What can hang from each mark:
q206: q152 q878 q908
q679: q947 q977
q947: q263 q679
q263: q977
q977: q68 q152 q263 q456 q679 q878
q908: q206 q947 q977

Every row comes from one small tree of marks. The marks that hang from a mark follow it in brackets, in the order of their numbers. Every link used is in the known rows. Which tree was each row made from?
Known rows:
q977(q152 q679): [-13.1 -8.8 -22.4 8.9 -12.5 -16.8 -28.6 19.9 -11.4 -9.3 0.7 6.4 -7.0 9.4 -16.1 -5.3 14.3 -20.0 -26.4 15.2 -2.8 12.7 -1.0 -14.2 9.8 8.9 -1.1 -22.9 -1.2 23.3]
q206(q152 q878 q908(q977(q263 q679))): [6.3 5.8 32.7 54.6 -4.1 5.0 28.4 -10.2 -18.2 8.3 26.8 8.2 -4.2 -27.9 9.7 -22.2 -11.7 -5.3 7.9 14.6 8.8 -29.0 -5.4 -16.3 -5.2 18.3 18.1 -8.9 32.4 -30.9]
q908(q206 q947 q977(q263 q679 q878)): [-16.8 -17.9 26.9 -21.1 1.6 18.3 21.2 -23.1 -22.4 17.4 -16.2 14.9 7.5 -6.0 -25.6 -15.5 17.2 20.9 16.3 -24.4 25.6 -5.3 20.0 0.4 -9.5 2.8 -36.3 27.2 -5.1 -26.5]
q263(q977(q152 q456 q679(q947))): [-11.5 -1.4 -25.3 -23.3 -11.5 -16.7 -23.2 11.6 13.8 -3.0 7.6 6.9 -12.1 40.8 -7.6 0.1 -29.2 -24.2 -9.1 2.7 -13.2 -5.2 -1.8 4.7 13.8 8.7 9.6 -7.0 3.7 24.7]
q263(q977(q68 q152)): [6.0 26.9 -14.8 -9.4 -16.2 -1.4 -14.4 18.3 25.6 5.8 -0.7 -16.5 -20.7 20.3 4.4 -1.6 0.6 -1.0 -20.3 5.4 -20.1 -4.2 -7.7 23.4 21.3 3.5 33.4 8.6 -8.1 10.6]
q947(q263(q977) q679): [15.7 -14.1 -7.2 -44.8 -52.5 -11.9 0.2 15.2 -6.9 19.7 16.8 15.8 12.8 5.6 19.1 9.2 41.8 -9.2 -1.0 13.3 28.7 -14.4 -9.9 -1.9 -8.1 -9.0 -13.0 -1.6 4.9 -8.0]
q679(q977): [5.9 22.3 15.6 1.6 -2.3 -8.9 -18.3 -7.8 1.5 -17.9 -12.6 -4.0 -35.7 4.4 9.2 25.9 3.8 -15.1 -12.5 0.7 2.0 -1.0 0.6 -7.0 11.3 -27.6 24.9 -2.0 -3.1 15.2]
q947(q263 q679): [12.4 -20.0 -8.4 -21.4 -37.9 -7.2 0.6 16.8 -16.3 6.5 7.0 15.7 21.1 -18.2 17.3 11.9 46.2 -8.1 0.7 15.7 28.4 2.5 -5.3 -16.8 -14.0 -10.2 -26.3 -12.5 2.7 -3.3]
q263(q977(q878)): [18.2 12.0 23.2 -25.4 -19.2 -21.2 -5.6 20.1 8.8 -3.6 -5.3 -15.6 -4.7 37.8 6.2 5.5 28.5 1.0 0.6 1.6 -8.2 -26.1 11.5 -0.6 15.1 -5.3 19.6 9.2 -9.8 -5.6]
q947(q263(q977(q68 q456 q878))): [8.9 -1.8 -1.6 -22.5 6.1 -9.5 0.4 10.2 5.7 15.8 15.0 -11.6 17.8 5.0 4.3 -0.6 11.0 12.5 7.5 8.3 2.0 -2.5 -11.5 17.8 -3.5 -0.4 5.7 -1.4 -13.8 -6.9]
q679(q977(q456)): [-0.3 20.7 10.5 3.5 19.4 -5.0 -15.4 -5.0 10.6 -17.4 -4.9 -5.9 -30.0 6.2 6.3 24.6 -26.1 -18.2 -3.4 -1.3 -4.1 4.4 -2.6 -0.8 6.4 -25.3 19.2 -11.8 -6.9 22.7]
q263(q977(q456 q878)): [10.9 10.3 18.5 -21.7 4.1 -19.0 -4.7 23.1 17.9 -3.6 2.1 -16.9 1.0 38.1 4.8 4.8 0.3 -2.2 8.8 0.7 -14.1 -21.8 9.2 4.3 10.6 -3.0 12.2 -0.6 -13.5 3.0]
q679(q947): [2.2 0.4 -6.8 7.5 -15.0 -4.0 -10.6 3.8 2.9 -42.1 -40.4 14.8 -7.8 -2.8 13.0 21.8 2.5 -16.7 9.2 -1.4 -15.0 7.2 18.6 -24.0 8.2 -10.6 3.1 7.2 7.2 18.0]
q908(q206 q947(q679) q977): [-15.5 2.7 20.6 -26.5 -40.1 32.8 14.4 -22.1 7.3 7.4 -26.0 16.3 -22.3 -28.2 -8.1 9.1 1.9 -0.5 11.3 -19.6 23.7 -2.3 14.8 -16.1 3.2 -10.9 -37.9 32.9 0.8 -16.9]
q206(q152 q878 q908): [17.6 11.4 34.8 60.6 -2.1 2.7 21.7 -0.9 -0.3 -23.6 12.3 -0.6 -11.9 -30.5 30.5 -9.9 -13.7 -13.1 8.1 25.0 -6.8 -22.9 -2.8 -36.0 5.1 15.7 14.0 -14.4 30.3 -25.9]
q908(q206(q878) q947): [6.5 -12.3 19.4 -0.8 -8.6 17.7 23.9 -13.5 4.9 -30.9 -37.3 19.3 -9.7 -16.4 17.2 0.1 9.3 -1.4 27.9 -9.8 -2.4 -9.0 16.4 -30.2 3.2 -4.2 -36.3 12.9 -1.9 -22.6]
q206(q152): [8.4 15.3 14.1 33.5 -18.2 -2.9 -11.5 38.2 5.0 -43.9 -0.8 9.1 -14.9 -27.8 10.8 8.1 -0.4 -19.1 -6.9 24.1 -6.4 3.7 7.1 -15.0 17.3 -6.7 22.8 -7.3 15.1 4.3]
q679(q947 q977(q68 q263 q456 q878)): [1.7 -6.0 -18.0 19.3 56.9 3.5 -2.9 -22.5 -4.2 -11.1 -7.7 -9.5 21.5 13.8 -3.5 6.6 -33.4 16.9 -1.4 -21.6 -18.6 18.7 -0.7 12.3 -11.4 -8.0 7.5 3.2 4.9 14.6]
q908(q206 q977(q68 q878)): [-1.7 12.0 19.5 18.0 5.1 18.0 5.0 2.2 15.2 26.8 -9.7 -14.1 8.3 -28.2 -18.9 -7.0 8.8 25.4 0.1 -17.6 -4.1 -7.8 15.4 4.3 5.2 -1.7 -10.6 34.0 -22.7 -22.3]
q947(q263(q977)): [11.1 5.4 6.0 -33.4 -30.4 -14.7 -0.5 8.3 0.6 5.2 3.7 6.4 -12.3 1.6 16.0 10.5 26.5 -6.6 8.0 13.9 13.3 -9.9 -4.9 10.4 0.6 -7.7 13.9 2.2 -9.2 -5.4]
q977(q68 q152 q263 q456 q679 q878): [-9.4 -30.7 -40.6 32.6 77.8 -7.9 0.2 27.4 -16.9 21.9 32.3 -16.1 68.9 20.4 -30.4 -41.6 -5.8 30.3 -17.9 -1.6 -17.4 26.6 -11.6 28.5 -19.2 31.5 -17.5 -32.6 -12.2 17.0]
q263(q977(q679(q947))): [4.1 -3.2 -2.4 -32.3 -32.8 -21.1 -14.1 11.9 -4.0 -0.7 -10.8 21.0 -6.7 43.8 6.9 6.4 13.4 -21.7 -3.8 3.5 1.9 -23.9 6.1 -8.1 15.9 -10.0 13.1 7.6 9.5 12.0]
q947(q263(q977(q68 q152 q878)) q679): [12.0 -17.2 -24.0 -31.1 -32.8 -6.6 -7.7 10.0 -3.4 29.7 27.9 -9.4 29.9 5.6 1.9 -4.3 38.7 12.6 -17.4 9.6 15.7 1.3 -16.5 7.6 -10.6 5.7 -14.6 -1.4 0.5 -13.2]
q679(q947(q263) q977(q68 q152 q878)): [-8.0 -4.1 -39.8 11.9 17.6 4.1 -31.5 -43.1 -1.3 -9.3 0.0 -29.0 2.4 -8.1 -22.3 11.0 -16.7 19.6 -29.0 -11.2 -14.1 37.0 -15.0 4.2 -2.8 2.0 10.0 10.6 5.6 2.8]
q263(q977): [15.3 21.8 18.4 -26.5 -31.6 -16.2 -4.1 21.1 14.4 -5.3 -10.9 2.1 -25.3 29.5 19.6 11.7 16.6 -15.8 4.1 6.3 -4.3 -25.4 7.2 6.1 18.1 -12.0 27.8 8.8 -6.4 4.9]

Write each row's tree:
[11.7 -13.6 -8.4 -24.9 -32.9 -6.8 -8.6 -6.6 -17.9 11.1 15.8 11.0 4.6 -12.3 12.5 19.8 32.2 -8.4 -10.8 9.7 33.2 4.6 -13.2 -10.9 -14.2 -18.8 -15.8 -8.2 7.1 -2.0] | q947(q263 q679(q977))
[-1.3 8.1 -23.4 -16.2 -15.9 -10.7 -19.5 19.6 7.5 16.8 6.9 -1.8 -3.9 35.3 -5.3 -10.4 6.7 -5.9 -28.1 7.6 -8.9 -7.4 -12.3 15.4 19.4 5.4 21.8 2.1 0.1 14.1] | q263(q977(q68 q152 q679))
[-20.6 17.3 29.0 1.4 -26.9 36.7 8.2 -16.6 13.6 -15.7 -18.5 13.4 -38.6 -47.5 -14.2 5.1 -23.7 -3.7 10.5 -9.0 12.3 3.2 13.8 -5.9 14.2 -5.8 -8.8 34.4 8.8 -21.1] | q908(q206(q152) q947 q977)
[0.6 -7.6 -25.5 -9.3 -12.5 -4.3 -13.1 -9.4 3.9 -13.1 -11.9 -2.1 6.1 1.6 0.8 8.5 2.5 3.7 -0.3 -1.1 -10.5 13.9 0.4 -1.1 2.2 4.2 4.8 12.7 4.1 2.7] | q679(q947(q263(q977(q68 q152 q878))))
[-10.1 28.4 35.7 20.9 21.4 10.4 17.9 -16.5 8.9 23.4 10.9 -24.9 -23.4 -11.6 1.9 -3.5 -22.9 7.0 6.0 2.9 4.5 -0.9 2.2 6.3 -6.2 23.4 4.5 -4.3 -5.5 0.8] | q206(q908(q977(q152 q263 q456 q878)))
[2.1 0.8 3.1 -32.2 -8.1 -20.7 -9.4 25.6 6.2 7.1 4.0 14.8 -4.0 44.6 6.8 2.4 -6.3 -24.0 3.1 6.9 0.9 -24.9 0.3 1.9 13.0 -8.2 10.2 -8.1 -2.5 18.5] | q263(q977(q456 q679))
[6.5 12.4 -10.1 23.4 36.8 1.0 -9.8 -8.5 -2.4 0.9 9.8 -31.4 -0.1 7.5 -11.7 -4.0 5.6 23.2 -28.1 -7.9 -12.1 18.2 -8.6 26.9 -4.8 0.4 23.9 -3.1 -8.8 4.6] | q679(q977(q68 q152 q263 q878))
[7.3 -8.5 -0.3 -37.3 -28.4 -19.8 -4.1 9.0 -12.3 13.1 9.1 14.9 -0.5 10.6 8.0 4.0 31.1 -9.3 2.8 15.2 19.7 -11.9 -7.3 4.5 0.1 -7.1 4.7 -1.8 -3.2 -2.8] | q947(q263(q977(q679)))
[0.3 -14.5 -14.2 -18.7 18.1 -15.9 -11.9 13.8 0.2 15.4 1.9 -3.3 34.8 48.4 -8.1 -8.1 -6.6 5.1 -5.4 -5.4 -12.4 -13.9 -3.1 0.6 9.6 0.5 0.0 3.5 3.0 9.2] | q263(q977(q68 q456 q679(q947) q878))
[-17.9 35.5 -9.3 19.4 -10.6 14.6 -13.5 4.8 17.3 13.4 -6.5 -24.1 -27.8 -27.4 -23.2 2.9 -3.7 8.6 -17.4 -5.2 -17.5 15.2 -2.4 19.2 15.5 -2.0 32.0 9.1 -15.1 10.4] | q908(q977(q68 q152))
[-9.1 8.7 9.6 19.9 20.6 14.0 11.1 4.0 21.7 17.7 15.6 -13.1 -0.5 -23.0 -26.4 -16.0 -24.7 16.9 12.7 -19.0 -6.9 1.6 20.5 29.4 -12.9 21.4 -15.8 12.6 -30.5 -14.2] | q908(q206 q977(q152 q263 q456 q878))
[9.8 5.5 16.4 7.9 43.6 -10.7 0.9 -3.2 -4.9 -9.2 7.7 -14.3 2.5 16.6 1.3 8.2 -6.3 5.6 3.1 -8.4 -3.8 2.3 4.0 13.7 -11.0 -12.9 12.0 -13.9 -11.4 7.7] | q679(q977(q263 q456 q878))
[-1.1 -45.4 -29.9 21.6 76.0 -10.0 11.5 18.7 -31.5 14.2 3.9 9.1 88.7 28.7 -13.8 -29.0 -3.2 26.5 6.1 -11.0 -11.0 14.2 -1.0 9.1 -21.4 11.0 -26.0 -17.7 2.2 16.0] | q977(q68 q263 q456 q679(q947) q878)
[-4.7 -0.4 11.2 -27.8 -24.4 11.4 0.2 -16.8 -8.2 -25.2 -30.0 6.2 -20.3 3.2 11.5 23.3 16.3 -9.7 -2.5 -2.3 15.7 12.7 -0.7 -25.8 5.6 -22.8 -15.9 -0.7 15.4 7.4] | q908(q947(q679(q977)))
[-24.1 9.1 -24.6 18.8 25.1 7.3 1.9 11.0 -1.7 32.0 16.8 -2.4 5.8 -8.4 -29.8 -17.2 -18.9 8.6 -7.9 -7.0 -6.9 14.8 -7.6 37.1 -4.8 7.3 15.4 -9.3 -13.1 20.5] | q908(q977(q68 q152 q263 q456 q679))
[3.8 -8.2 -3.1 -18.5 20.3 -18.8 -9.7 24.3 0.3 22.7 10.1 -8.9 31.0 47.6 -7.0 -11.9 3.3 5.6 -7.7 -0.4 -9.6 -17.9 -5.6 6.2 10.6 -1.8 4.5 -3.0 -4.6 8.3] | q263(q977(q68 q456 q679 q878))
[-4.9 -6.8 -1.7 41.8 -8.6 15.1 3.7 8.0 -2.8 18.8 12.1 18.5 17.9 -37.4 -19.6 -25.0 -6.3 3.5 -3.1 -5.5 0.6 -20.8 1.2 -7.5 6.7 0.1 -4.1 19.3 7.0 -29.1] | q908(q206(q152 q878) q977(q68 q679))
[-24.0 5.5 30.7 6.9 7.9 31.9 7.8 -15.5 16.6 -11.8 -6.0 -5.7 -12.8 -39.0 -27.6 -2.4 -42.5 9.9 16.5 -14.4 3.6 7.6 15.3 -8.7 6.8 3.7 -22.9 23.1 2.0 -25.0] | q908(q206(q152) q947 q977(q456 q878))
[7.0 9.1 38.6 43.6 -2.2 14.3 26.9 -21.7 -4.5 -31.5 -1.2 -1.6 -19.8 -29.7 27.5 -6.8 -19.2 -8.5 12.1 19.5 -1.8 -11.9 -5.9 -39.7 6.8 15.3 4.5 -10.7 38.2 -27.2] | q206(q152 q878 q908(q947))
[-1.2 25.8 -21.3 -7.1 6.1 1.2 -12.2 21.8 37.1 7.1 7.6 -16.6 -15.0 21.7 1.8 -1.8 -27.9 -4.6 -10.7 4.2 -24.3 1.2 -9.8 28.2 16.6 8.2 26.5 -2.4 -11.8 20.6] | q263(q977(q68 q152 q456))
[-5.6 -30.6 -17.6 -9.7 -15.6 -19.5 -15.5 4.4 -30.7 -10.4 -15.0 31.6 17.4 7.6 -0.8 5.0 21.1 -18.1 -1.8 8.6 12.9 3.5 2.9 -28.2 -0.3 -7.3 -14.2 -7.8 12.7 14.7] | q977(q679(q947(q263)))
[16.8 -3.6 2.7 -8.8 -20.9 -4.3 -0.1 10.7 -13.7 -1.2 2.0 15.7 2.7 9.2 20.3 16.0 28.9 -12.7 -9.9 0.7 18.8 -4.5 0.9 -7.2 -7.9 -20.7 -7.2 -8.6 8.4 9.3] | q947(q679(q977(q263)))
[5.3 -20.7 12.0 7.9 -14.1 21.6 22.0 -15.6 -1.4 -33.1 -8.7 22.2 -2.8 -45.0 11.0 -7.9 -3.1 -0.3 22.3 4.6 9.9 -0.2 2.8 -22.0 -3.4 5.6 -32.3 10.6 13.4 -38.7] | q908(q206(q152 q878) q947(q263))
[3.8 -12.5 -8.2 -29.6 -21.5 -20.3 -15.7 5.0 -10.4 12.9 19.3 -5.1 5.8 12.7 -8.3 -4.2 29.9 2.3 -9.0 13.6 11.1 -3.7 -9.3 7.5 -1.9 8.9 3.0 -6.0 -6.7 -9.4] | q947(q263(q977(q152 q679 q878)))
[-31.5 12.0 11.9 -29.0 -6.4 18.7 7.3 -29.6 3.1 -0.2 -13.1 -5.9 -33.1 -30.2 -16.9 16.5 -18.8 3.5 22.4 -8.7 12.3 20.3 -4.3 6.1 -0.6 -13.2 -0.4 3.5 -7.5 0.4] | q908(q947(q263) q977(q456))
[-4.7 14.3 3.2 27.0 -22.4 14.5 4.2 -6.3 22.8 6.0 -1.2 -4.0 -25.8 -36.6 -16.3 -7.9 -6.7 1.2 7.8 -15.0 -14.2 -13.6 17.1 1.6 3.8 9.0 -3.0 18.3 -21.2 -24.2] | q908(q206(q878) q977(q152))
[-3.6 -2.4 -30.8 -10.7 -8.6 0.2 -11.0 -7.0 12.2 -14.4 -10.7 5.4 -2.9 -3.7 5.0 11.0 -19.1 -6.1 5.9 0.9 -12.4 15.5 -2.7 4.3 1.5 3.7 5.6 6.9 4.3 12.1] | q679(q947(q263(q977(q68 q152 q456))))
[-6.3 -10.1 -25.8 7.8 41.6 1.6 -18.6 -35.9 -1.6 -7.9 -2.1 -17.8 16.8 -1.9 -11.1 14.8 -33.6 14.3 -6.6 -14.3 -9.7 27.1 -14.1 -0.2 -8.3 -10.2 -0.4 4.7 5.1 7.0] | q679(q947(q263) q977(q68 q456 q878))
[-0.1 1.6 -11.5 6.8 27.8 0.5 -4.0 -23.2 -0.1 -28.8 -12.5 13.3 -14.8 9.8 10.4 21.6 -41.0 -13.9 10.6 -14.6 -6.9 13.0 5.0 8.1 -9.3 -15.0 12.9 -0.5 7.5 24.6] | q679(q947 q977(q263 q456))
[20.6 -6.1 14.5 41.1 -11.3 4.7 10.8 24.2 10.3 -30.5 -3.7 21.4 4.1 -32.1 16.9 -9.0 0.7 -12.5 13.8 8.2 -9.1 -21.1 17.2 -24.3 4.7 2.9 -12.9 6.5 2.2 -25.6] | q908(q206(q152 q878))
[0.8 -0.7 -17.4 13.7 16.7 -2.5 -19.2 -30.6 -5.1 -30.6 -6.9 -16.7 -9.7 11.6 -11.1 10.5 -13.0 7.7 -14.9 -16.5 -14.8 22.2 7.4 7.1 -8.0 2.9 15.5 5.3 5.6 7.6] | q679(q947 q977(q152 q263 q878))
[5.1 -10.6 -20.6 -18.4 -33.1 -3.5 -15.7 -9.8 -10.1 8.4 22.6 1.7 -2.2 -14.6 3.7 15.8 22.5 -7.3 -20.4 10.4 27.0 12.6 -18.0 -2.5 -12.8 -8.2 -13.6 -11.4 5.4 -0.5] | q947(q263 q679(q977(q152)))
[5.3 -13.0 -22.4 -38.0 -36.6 -8.7 -5.6 14.0 6.4 18.3 29.6 6.1 9.4 4.0 8.5 6.1 12.1 -11.5 -3.7 13.5 19.0 0.4 -13.8 6.9 -11.1 3.5 -15.3 -11.8 -0.2 -0.2] | q947(q263(q977(q152 q456)) q679)
[-7.4 20.9 16.3 6.9 7.9 2.7 16.1 13.5 5.4 10.1 -3.3 3.6 -15.8 -13.4 -5.0 5.2 -10.7 -1.7 22.9 -8.5 -2.6 -1.7 12.7 25.9 -6.9 -9.1 20.5 -2.4 -19.4 11.5] | q908(q977(q263 q456))
[-14.7 32.3 35.7 19.7 13.3 8.9 4.7 -17.8 16.4 18.3 4.9 -32.9 -31.2 -14.0 -1.7 3.6 -28.2 1.5 0.5 3.9 0.9 1.0 1.5 -8.4 4.4 19.4 3.8 -3.5 -4.8 3.2] | q206(q908(q977(q152 q456 q878)))
[13.5 -11.1 18.3 15.9 54.3 -13.7 22.5 31.9 -6.2 -11.3 6.5 -10.3 40.1 14.0 4.7 -9.9 8.2 16.5 26.8 -2.8 -11.8 0.8 17.7 13.6 -20.6 6.1 -10.9 -24.1 -22.3 4.2] | q977(q263 q456 q878)
[8.4 -0.4 33.4 8.7 1.4 10.0 36.0 -42.0 -10.3 -4.2 -15.7 -4.1 -14.1 -15.8 33.1 -2.2 9.6 1.7 25.1 8.7 7.7 -12.7 -7.7 -35.9 -7.3 9.4 -13.7 -8.8 13.5 -25.3] | q206(q878 q908(q947(q263)))
[-4.7 1.6 -34.7 -16.3 -17.6 -7.4 -23.1 9.7 6.9 8.7 -1.8 2.8 -3.1 34.5 -6.5 -8.2 -4.3 -7.7 -26.5 2.9 -12.4 -1.6 -9.4 11.2 18.9 7.8 18.2 8.3 7.1 16.9] | q263(q977(q68 q152 q679(q947)))
[8.0 21.6 38.9 30.6 -6.5 4.2 27.8 -25.1 0.4 13.6 -6.8 -12.6 -22.6 -17.1 18.7 -2.7 2.8 -1.4 19.4 1.2 -2.0 -29.7 2.6 -23.6 0.3 5.1 11.3 -2.0 3.1 -22.3] | q206(q878 q908(q977))
[6.3 2.4 23.2 12.3 -5.0 12.6 25.7 -46.3 -5.5 -5.0 -9.7 -10.1 -18.9 -4.2 26.2 0.9 -0.2 -3.6 6.7 3.0 5.8 -11.0 -8.5 -40.3 -3.9 8.8 -16.6 -11.1 21.8 -17.5] | q206(q878 q908(q947(q679(q977(q152)))))
[9.0 3.6 -10.3 26.3 59.9 7.3 28.4 34.7 4.5 6.1 0.0 8.2 32.9 -4.4 17.6 -11.9 -14.2 11.3 18.0 1.0 -16.6 12.8 -2.2 35.7 -12.8 -0.4 4.2 -17.5 -15.8 25.4] | q977(q68 q263 q456)
[-1.1 -24.2 10.9 -35.3 -18.5 22.9 10.3 -31.6 -6.8 -3.6 -12.2 15.2 2.5 -17.4 6.9 9.1 14.5 4.8 5.8 -7.3 34.5 7.3 1.2 -22.0 -10.6 -6.9 -57.2 17.9 6.1 -23.3] | q908(q206 q947(q263 q679(q977(q878))))
[-18.6 -26.5 -66.0 28.5 57.8 3.3 -1.2 15.4 -7.8 8.3 11.5 17.5 42.9 10.4 -16.1 -28.2 -38.0 4.6 -11.4 -2.0 -18.8 35.7 -13.2 30.5 -14.4 24.7 -11.5 -25.2 3.7 38.6] | q977(q68 q152 q263 q456 q679(q947))
[-23.4 1.1 2.0 -16.0 2.6 19.5 17.1 -18.2 -26.6 20.3 -21.6 12.0 -1.8 -5.1 -18.8 -7.3 14.0 18.2 2.9 -14.5 15.5 13.8 -4.8 17.2 0.1 -12.4 4.4 11.8 4.9 3.2] | q908(q947 q977(q68 q263 q679))
[0.9 -29.6 -13.2 15.2 23.2 -24.3 -6.6 22.6 -32.9 1.1 17.4 -6.0 38.1 25.6 -24.3 -28.8 40.4 16.4 -17.9 3.4 -2.3 10.2 7.2 7.9 -15.4 25.1 -11.2 -25.1 -8.2 1.5] | q977(q152 q263 q679 q878)
